Each row comes from the steps of one path. Every step used is in the known rows, and no mark comes twice. Write the path behind each row, first mark first.
In the rows, 128 means zero.
Known rows:
k, a, e: [158 141 141 134 130  80 130 105 121 146 127  85 148 127 111 126 139 127
 122 104 158 140 146  88 122 117 156  78 137 145 108  91 108 124  85 110
 148 118 157 145 101 182 128]
k, s, e, h: [106 108 104 161 150 157 129 137 125 128 125  90 131 129 116 134 124 160
 156 144 119 106 155 135  87 168 142 151 120 118  49 164 118 137 128 156
 108 117 151  88 144 136 141]
s, e, h, k, r: [128 124 107 126 110 115 112 128 148 141 150 123 136 127 136 177 123 133
 120 176  76 133 133 146 207 119  76 127 114 128 147 200 131 130 158 174
  96 125 127  99 160 127 158]
s, e, a, m: [143 122 126  49 121 164 118  96  93 106 116  83 107 108 126 127 119 130
 136  76  94 147 123 104 151 120 142 193 129 125 132 124 124 130 127 178
 185 120 108 151 137  53 105]
m, t: [120 139 138 133 143 100 123 112 120 133 107 174  90 142 167 116 126 116
 107  83 146 112 119  76 106 135 152 142 127 140 128  94 122 113 128  82
 125 126 128 136 138 137 128]
s, e, h, k: [128 124 101 142 119 130 118 146 125 143 129 123 102 107 144 165 121 149
 121 164 132 122 141 158 163 126 103 111 126 113 169 201 123 133 165 196
  89 115 121 111 147 104 150]
g, k, a, e, h: [158 135 125 146 128  72 147 101 175 122 134  88 186 132 113 110 136 148
 124 111 114 137 157 154 148 114 165  14 133 109  44 120 131 137 100 120
 120 113 147 201  96 209 131]
g, k, s, e: [143 139 115 162 148 148 137 104 106  94 143  92 158 143  90 113 130 148
 167 194 101 104 147  95 110 146 121 125 140 131  40 131 126 139 114 146
 134 129 129 133 115 141 102]
k, g: [110 134 152 126 149 106 137 141  78 113 135 154 101 132 156 123 133 126
 121  99 143 123 136 121 149 130 133 151 115 129  98  95 132 127 143 160
 150 159 117 110 125  83 124]
k, s, e: [122 133 118 153 148 161 124 119  81 123 131  92 129 135  94 130 130 146
 160 166 131 107 146  85  88 157 138 166 132 149  79 133 113 131 111 147
 133 130 138  83 132 126 119]
k, r: [131 143 166 115 131  98 130 113 127 125 129 145 136 140 123 143 137 111
 130 121  94 144 127 108 166 120  95 139 116 162 129 113 139 122 131 107
 144 147 134 115 120 138 135]
e, a: [138 126 152  85 126 117 125 130  97 100 113 133  80  96 156 119 132 109
 141  62 109 137 117 127 108 127 120 173 115 132 188  97 127 122 138 129
 144 127 119 150 117 124 129]
r, k, g, e, a: [163 115 140  78 104 152 126 138  98  65 176 134 115 133 117  97 135  95
 149  57 146 121 103 151 136 137  93 110 121  73 201  31 138 116 137 117
 179 142 124  65 141 116 116]
t, m: [102 120 157 172 133 105 120  94 114 129 122 142  96 140 153 124 101 132
 120  72 175 129 142 113 117 130 122 138 119 159 202 104 132 137 120 121
 158 123 111 114  97 140 135]
r, k: [158 136 164 131 114 142 127 123 135 112 125 141 106 134  93 125 119 126
 141 107 176 133 125 133 116 134 101 102 133 141 184  76 124 128 119 139
 143 136 147 101 121 132 117]
s, e: [155 128 134 141 133 131 121 116  79 119 125 105  93 128 108 145 130 139
 156 135 142 126 149  95 135 132 100 146 130 133 143 136 120 129 133 162
 145 133 124 114 120  96 123]
g, k: [151 147 155 137 137 105 147 111 130 104 122 145 132 132 131 115 134 130
 146 132 113 129 139 126 133 118 126  84 136 140 114 115 146 128 135 130
 136 140 115 176  86 136 112]
r, k, s, e, a, m: [138 123 118  59 113 214 111  92 126  93 144  68 147 122  75 108 106 135
 136 105 111 126 112 117  98 151 157 188 138 125 116  84 109 139  94 166
 183 110 140  97 162  96  91]
k, t, m: [109 103 162 166 140  97 107  94 129 130 162 137  96 186 135 120 113 132
 121  74 142 125 120 103 156 119 138 172 119 171 224  68 127 142  82  89
 149 130 113 110  92 179 131]
a, m, t: [ 96 147 137  86 142 123 127  95 136 140  88 173 118 146 156 113 120 128
  85  74 130 127 110  69 126 126 201 145 136 147  76 101 129 117 119  91
 153 119 123 149 149  99 111]
a, m: [110 146 158  92 136 145 139 115 124 138  91 147 132 134 133 127 125 137
 113  97 130 150 130 107 135 115 176 136 138 160  95 118 136 127 127 144
 166 129 122 140 114  73 110]
s, e, h: [138 105 118 153 135 130 123 131 116 120 120 105 100 122 122 145 126 157
 151 113 132 129 155 148 141 141 102 120 116 107 114 171 127 135 142 176
 112 122 131 115 131 104 144]
e, s: [124  97 139 135 142 137 143 122 100 132 106 138 125 122 152 128 124 124
 143 129 128 147 111 130 104 125  94 172 130 119 156 100 130 124 145  68
 124 139 131 160 111  95 125]
a, e, h, k: [106 129 124 134 122 118 117 150 166 151 116 139 125 117 135 153 128 152
 100 157 158 149 131 168 137 113 171   4 132 113 144 144 123 124 156 134
  93  98 138 101 130 147 154]
r, k, h: [159 135 148 162 105 179 116 122 165 136 118 162 107 142  51 111 122 130
 134 119 195 137 126 141 123 122  96  68 128 141 166 105 117 128 111 121
 131 140 146 118 156 119 120]
e, h, k, t, m: [ 81  97 131 161 125 101 105 125 172 144 164 155  98 168 167 144  99 141
  91 104 134 124 114 162 177 114 151 143 111 149 252 132 130 147 112 123
 102 111 112 103 120 194 160]
k, h, e, a, m: [115 138 130  66 117 153 111 128 171 149  79 143 118 105 109 115 134 112
 107  93 101 159 104 136 123 107 176 206 130 148  63 165 137 134 107 105
 138 127 105 215 150  67  97]
k, a: [153 153 142 133 134  72 144 117 105 141 121 117 136 118 153 121 135 112
 124  89 130 116 145  92 122 125 124 163 128 162 125 122 121 125  99 144
 140 140 140 166 102 165 133]
s, e, a: [167 119 126  96 124 132 111 114  77  96 132  90  79  99 135 136 131 123
 161  85 112 129 132 110 129 132  99 195 117 115 184 121 116 127 131 170
 152 122 119 141 127  91 123]

Write each row's path:
[167 124 136 114  94 154  98 134 182 124 111 137  97 107  77 112 129 102
 127 107 148 142 102 163 102 128  98 172 128 133 152 124 125 133  99 102
 112 130 127 178 149 126 102] : r, k, h, e, a
[ 74 132 110 142 136 158 121 155 167 155 120 126 155 127 118 138 131 158
  99 186 148 134 130 161  83 137 197  32 133 120  81 139 113 129 136 110
  86  94 155  80 142 176 149] : a, e, h, k, s
[142  97 126 136 129 159 151 134 102 123 122 141 151 138 136 114 139 113
 164 124 136 139 106 115 102 126  82 102 142  88 187  83 143 111 150  21
 144 139 130 113 108 118 127] : g, e, s
[125 142 136 162 128 125 117 149 159 164  87 159 105 126  98 129 141 118
 124 154 152 140 128 130 111 118 135 155 133 157  74 181 134 130 115  96
 103 142 119 175 127 106 114] : k, h, e
[154 129 107 113 136 153 128 101 102  75 150  77 141 118 109 103 128 129
 170 145  64 105 130 111 101 150 127 169 126 117  86 119 124 137 116 149
 143 121 119 164 123 151 103] : g, k, s, e, a
[ 89 162 126 141 140 144 133 152 118 148 121 152 132 123 147 134 128 125
 114 191 135 110 120 115  85 134 158 147 135 165 141 140 117 125 140 136
 108 123 135  92 132 152 133] : h, k, s
[113 147 103 152 135 160 120 139  87 142 141 104 134 126 122 148 123 140
 131 213 134 103 134  98 108 139 137 154 139 149 137 161 105 130 130 173
 113 118 132  76 144 127 127] : h, k, s, e
[122 148 111 128 121  70 141 149 151 164 124 132 137 101 184 143 126 123
  94 121 119 113 137 154 146 119 130 131 122 143 161 189 122 128 130 169
  90 121 133 163 125 167 160] : e, h, k, a
[126  89 139 146 137 148 129 111 113 138 114 107 143 131 120 130 130 139
 138 140 156 168 113 123  95 118 124  85 139 100 124  64 118 124 128  38
 132 118 147 144 111 115 123] : a, e, s
[160 114 118 104 114 184 105 109 102  82 154  67 119 115  80 113 117 126
 158 118 131 109 117 117  76 163  91 172 124 119 160  82 103 136  96 154
 151 115 152  83 154 141 107] : r, k, s, e, a
[116 136 120 118 104 120 135 156 170 138 150 168 161 140 137 146 141 109
 122 151  89 133 116 148 181 115  99  44 122 103 185 167 156 112 171  92
 112 129 128  58 141 169 168] : g, e, h, k, r
[120 145 121 126 125 124 140 170  84 122 161 174 123 140 164 129 142 106
 114 147 150 111 119 120 163 115 129  76 131 103 179 111 143 110 172 139
 139 146 106  65 130 101 135] : h, k, g, e
[129 157 143  84 132  99 145 101 119 150 106 113 161 128 150 116 129 125
 103  80 116 134 139  90 143 114 174 168 140 173  90 129 126 127  92 152
 171 133 133 177 111 117 115] : k, a, m
[ 64 139 111 142 138 147 134 166 150 149 115 155 132 112 160 136 121 143
 106 173 120 113 127 163  84 145 167 119 123 136 116 179 125 129 150 144
  78 114 138  94 144 155 153] : e, h, k, s
[136 104 106 153 126 185 119 125 146 106 143  82 146 138  66 126 114 158
 153 146 153 107 141 152  90 171 110 118 128 110  83 129 111 143 109 156
 113 115 164  56 159 151 130] : r, k, s, e, h
[107 113  97 137 131 121 120 160 101 131 157 125 103 118 167 159 122 146
 105 156 127 115 140 166 188 127 107 142 111  91 124 183 126 135 172 231
 102 134 104  99 163  63 147] : s, e, h, k, g
[175 162 138 146 133  61 156 102 124 118 137 115 166 127 141 108 135 115
 135 116 101 113 147 107 149 115 129 127 135 157 104 122 136 131  98 147
 143 141 123 213  84 178 114] : g, k, a
[146 146 134 169 129 119 130 130 187 136 102 164 131 136  88 110 140 123
 131 185 120 140 137 141 135 109 126 114 142 150  37 178 148 136 116 103
 102 145 103 229 112 127  97] : g, k, h, e
[147 136  85 139 115  87 129 136 126 156 141  89 136 105 165 157 119 133
 113 141 118 105 150 135 161 123  96 143 127 131 168 212 113 135 122 211
  94 116 129 145 139 144 155] : s, e, h, k, a
[121  98 137 130 141 107 136 136 121 141  97 137 141 117 158 137 130 111
 130 166 118 151 101 138  92 128  97 226 143 132  92 134 139 132 130  59
 105 138 118 195  99  99 109] : h, e, s
[131 130 147  85 127  89 120 141 121 114 103 125  93  93 162 133 136  97
 130  99 103 139 107 140 101 132 132 230 127 146 121 133 138 129 125 113
 125 126 110 185 104 129 113] : h, e, a
[124  97 122 161 131 152 124 138 155 171  90 156 132 124 121 122 132 114
 127 173 139 151 103 142 100 115  97 199 136 130  90 164 133 131 124  40
  90 144 119 216 131  84 111] : k, h, e, s
[145 152 164 123 126  94 141  97 153 104 143 146 170 151 115 123 138 111
 140 147  62 141 129 110 185 111  87 100 125 153  90 120 154 129 131 110
 143 150 119 156 107 156 119] : g, k, r
[100 129  91  63 143 166 106  84 111 112 116 106 132 130 136 100 114 126
 108  81  83 104 103  53  95 152 197 234 129 124  60 103 109 124  97 116
 162 101 131 136 184 103 101] : k, s, e, a, m, t
[ 84 122 121 130 132 114 121 158 144 141 143 145 119 126 151 151 129 152
  80 152 154 144 133 179 165 117 169  44 119  90  93 123 126 129 160 156
 105 121 128  91 151 106 150] : a, e, h, k, g
[125 115  98 167 148 150 140 119 142  98 142  93 162 135  98 113 126 165
 165 173  88 107 160 144 113 153 126 104 129 108  20 164 133 144 125 158
 109 121 134 138 128 151 123] : g, k, s, e, h
[156 125 144 125 114 149 137 143 106  88 174 150 128 162  95 105 138 114
 143  97 181 119 122 125 140 136 100  60 131  85 158  40 139 118 133 119
 170 152 132  45 132 121 115] : r, k, g, e
[112 101 105 123 127 144 149 161  80 132 163 160 150 138 183 122 133 106
 123 173 137 125  95 137 147 113  88 123 133  71 193  95 141 111 179  82
 132 150 106  99 136  82 130] : h, k, g, e, s
[141 119 108 135 119 102 133 115 121 174 136  90 176 116 154 139 123 117
  95 174 142 143 107 116 127  98 127 106 144 124 179 107 104 123 116  78
 117 110 140 180 116 156 135] : h, k, a, e, s
[128 118 127 132 126 134 147 154 140 118 118 150 128 133 120 121 144 133
 155  84 140 127 141 153 118 137 131  46 128  87 151 133 153 113 159  89
 126 129 137  87 113 152 152] : g, e, h
[112 111 122 129 141 122 148 166 116 108 148 156 126 142 145 113 145 130
 139  77 133 121 138 160 149 137 150  66 113  70 100 112 155 117 161 125
 139 149 119  71 130 111 148] : k, g, e, h
[139 145  97 127 110  88 150 162 145 151 140 133 161 115 168 126 136 111
 118 117 129 106 136 145 142 117 132  64 133 108 196 173 138 115 138 129
 109 120 132 112 123 194 165] : g, e, h, k, a
[102 139 135 117 115 102 125 143 174 144 133 163 144 122 162 161 129 120
 100 155  81 142 118 158 186 114 106 113 114 144 148 183 141 124 164 135
  90 131 129 112 148 143 164] : e, h, k, r
[154 134 142 155 105 156 109 137 194 143 110 157 115 135  57 123 129 116
 123 154 183 140 121 147 108 125 102 127 139 152 105 142 125 136  97 104
 108 140 133 152 144 125 104] : r, k, h, e
